Each row was made from one small tree. The marks that hang from a mark follow it in brackets, in alphabetical order. Every link used is in the known rows. Write each row's tree.
Known rows:
lasofi(gidi tute): [  7  -6 -10   5   3 -15   5 -15   7  -4   4   4 -13  -6   8  -7   0 -15
  -2   7 -15   1   5]
bodan(gidi(lasofi norivu)): [ -6  -4 -19   4   7  -9  12  -2  12 -11   7   8 -13  22   0  -5  -3  -9
  -7  33   3   3   1]
bodan(gidi(bonat)): [  3  16 -11   6  10 -11  14  -2   8  -6   0   4 -25  13   2  -9   2 -14
  -4  19  -9   4  11]
norivu(mozok(lasofi(gidi))): [  6 -14 -14   9   1 -21  15  -7   5  -3   8   3   5  -1   1  -5  -8 -16
  -3  11  -4  -1  -3]
lasofi(gidi(bonat norivu(mozok)) ribab tute): [  9 -15  -8  -5   4 -20   5  -2  17   3 -13   6  -7   9  32  -2   5 -19
   0  12 -16  -2   4]
guzuv(gidi(bonat norivu ribab(lasofi(tute))) mozok): [-15 -14 -28  -7   3 -22   7 -19   9 -10 -13   7  -2  23  27   9  11 -40
 -10  35 -14   6  14]
guzuv(mozok): [ -2   4  -7   5   8 -18  16 -24  -5 -14   6   8  -1  10   0  -2   1 -18
 -11   1 -13   4  10]
ribab(gidi(bonat norivu) lasofi): [  4   7 -16  -3   7 -12   8 -10  12  -4  -1   8  -8  15   3   4   5 -20
 -10  28  -2   8  14]
guzuv(gidi): [ -3   5  -8   5   3 -14  13 -21   0  -7   8   5  -8   8  -3  -6   1 -17
  -9  14 -17   4   2]
mozok(lasofi(ribab(gidi(norivu)) tute)): [ 12 -26 -10  -1   4 -17   2 -11   9   5  -2  12   0  -7   9   3   2 -12
  -3  28 -12   3  -5]
gidi(bonat lasofi(ribab) norivu): [  3  -5  -5  -1  11 -11  15   6  14 -13  -8  13 -11  19  24   4   5 -12
  -9  38  -5   3  17]
difumar(vati): [ -1  12   1  10   3 -15  17 -21   1 -11  12  10  -9   1  -8  -5   2 -19
 -14   5 -16   1  15]
bodan(gidi(bonat lasofi(tute) norivu(mozok) ribab)): [ -6 -13 -22  -3   4 -20  14   2  21  -9 -12   6 -15  23  33  -4   4 -18
  -5  36   0  -1  11]
norivu(mozok): [  5   5   1   4   5 -19  21 -17   0  -9   8   6  -3   7   2  -7  -2 -12
 -10  -1  -9   0   8]
bodan(gidi): [  3  10  -7   8   7 -11  14  -8   4  -5   9   5 -20   5  -6 -11   0  -7
  -6  14  -9   4   2]
difumar(norivu(mozok(lasofi(gidi(bonat)))) vati): [ -1 -13 -25   5   0 -24  12 -22  13   2   3   7   6  12   1  -2  -5 -34
  -4   7 -10  -3  10]
ribab(gidi(bonat lasofi norivu(mozok))): [  0  -1 -17  -1   3 -19  14 -11  14  -8  -5   9   1  22  15   0  -1 -17
  -9  21   1  -1   9]
lasofi(ribab): [ 10   3  11   5   9 -13  17  -6   2  -7   4  11 -12  -5  10  -4   5  -4
  -9  14 -16   4   9]
guzuv(mozok(lasofi(gidi(bonat norivu) ribab tute))): [  4 -30 -25  -1   7 -21   1  -4  10  -1 -14   7   3   9  25   8   4 -29
   1  27 -16   1   2]
mozok(lasofi(gidi)): [  8  -9 -16  10   4 -14  11  -7   5  -5   9   4  -3  -2  -3  -4  -5 -13
  -2  20  -6   2   1]
ribab(gidi(lasofi norivu)): [ -1  -3 -15   2   4 -12  10 -16  11 -10   6  11  -3  13   3  -1  -1  -8
 -10  27  -1   3   3]

Which tree is each row?
[  3 -15 -21  -4   3 -20   5  -5  16  -2  -7   2  -3  16  19   2   1 -31
  -4  18  -4   1  12]	ribab(lasofi(gidi(bonat norivu(mozok)) tute))
[  3  -8 -17  -6   1 -21   9  -7  20  -5 -13   5  -9  17  34  -5   7 -19
  -1  18 -12  -2   8]	lasofi(gidi(bonat norivu(mozok) ribab) tute)
[ 10   1  -7  -2   8 -10   7   3  17  -3  -8   9 -14  14  21  -2   7 -11
  -2  23 -14   3   5]	lasofi(gidi(bonat norivu) ribab)
[ 12  10   4   4   8 -14  11  -6   8   0  -5  12 -15  -8  17  -2   8  -7
  -6  17 -17   4  12]	lasofi(ribab(gidi(bonat)))
[  2  -6 -14  -7   7 -15  10  -5  15 -11 -10   9 -15  16  25   5  11 -24
  -9  39  -5   6  25]	gidi(bonat norivu ribab(lasofi(tute)))
[  3  -8 -17  -5   3 -22   6 -16  11   1  -6   6  -1  11  13   4   3 -29
  -9  18  -4   3  12]	ribab(gidi(bonat norivu(mozok)) lasofi(tute))
[  1 -11 -12  -8   4 -22  14  -6  14  -9 -11   7  -6  18  30   4   8 -26
 -10  29  -3   3  22]	gidi(bonat norivu(mozok) ribab(lasofi(tute)))
[ -4  -1  -5   2   1 -22  17 -38   4  -3  12  11   2  12  -6  -6  -2 -25
 -13 -10 -15  -2  11]	difumar(norivu(mozok) vati)
[  5   9 -12  -4   4 -19  12 -17  11  -2  -4   7  -3  21   8  -3   3 -16
  -8   9  -8   0   5]	ribab(gidi(bonat norivu(mozok)))
[ 15 -16  -7   5   6 -19   6  -4   7   4  -9  10  -8 -16  18   3   4 -17
  -3  29 -15   2  10]	mozok(lasofi(ribab(gidi(bonat)) tute))
[  2 -15 -14   0   9 -12   6   8  18  -5 -11   9 -21  13  26   0   5 -16
  -3  41  -7   2   9]	bodan(gidi(bonat lasofi(ribab tute) norivu))
[ -1 -30 -23   5  -4 -27   5 -31   9   5   8   7   9  -1  -1  -3  -7 -34
  -3   1 -14  -4   2]	difumar(norivu(mozok(lasofi(gidi tute))) vati)
[  5  -5  -9   3   2 -17   8 -12  12  -7   0   7 -16 -10  23  -8   7 -10
  -2  17 -16   2   8]	lasofi(gidi(ribab) tute)
[ -1 -24 -26   1  -3 -28   9 -22  18   2  -6   8   1   3  22  -2   2 -34
  -2  15 -14  -3  13]	difumar(norivu(mozok(lasofi(gidi(bonat ribab) tute))) vati)
[-12 -24 -21  -2  -2 -21  10 -21   8  -7   0   5   5  20  13   0  -4 -27
  -9  21  -8  -3  -1]	guzuv(gidi(lasofi(tute) norivu(mozok)))
[ 11 -28   2   5   4 -24  15  -7   0   0  -1   8   3 -12  15   1  -2 -16
  -6  15 -12  -1   4]	norivu(mozok(lasofi(ribab tute)))
[  4 -11  -7   7   9 -14   9   9  13  -5  -9   8 -24  -4  26  -2   4 -15
  -4  35  -9   1  15]	bodan(gidi(bonat lasofi(ribab tute)))
[-12 -15  -8   8   3 -19  15 -15   0 -11   1  11   4   2  18   3   1 -21
 -11  22 -16   3   3]	guzuv(gidi(lasofi(ribab)) mozok)
[ -4 -20 -11  -4   1 -22  16 -11  13 -15  -4  10  -1  15  29  -2   3 -14
 -10  26  -2  -2  11]	gidi(lasofi(tute) norivu(mozok) ribab)
[  6  13 -14  -3   7 -12   8 -16  11  -4  -3   9 -11  20   4  -2   5 -13
  -7  19 -10   4   8]	ribab(gidi(bonat norivu))
[ 14  -1   1   2   7 -17   5 -10   9   3  -9  11 -16 -14  23  -1   9 -13
  -5  16 -21   3  13]	lasofi(ribab(gidi(bonat)) tute)
[  3 -21  -5  -4   7 -20  13   0  14  -8 -14  10  -4  15  34   4   3 -20
  -8  27  -7  -3  15]	gidi(bonat lasofi(ribab tute) norivu(mozok))
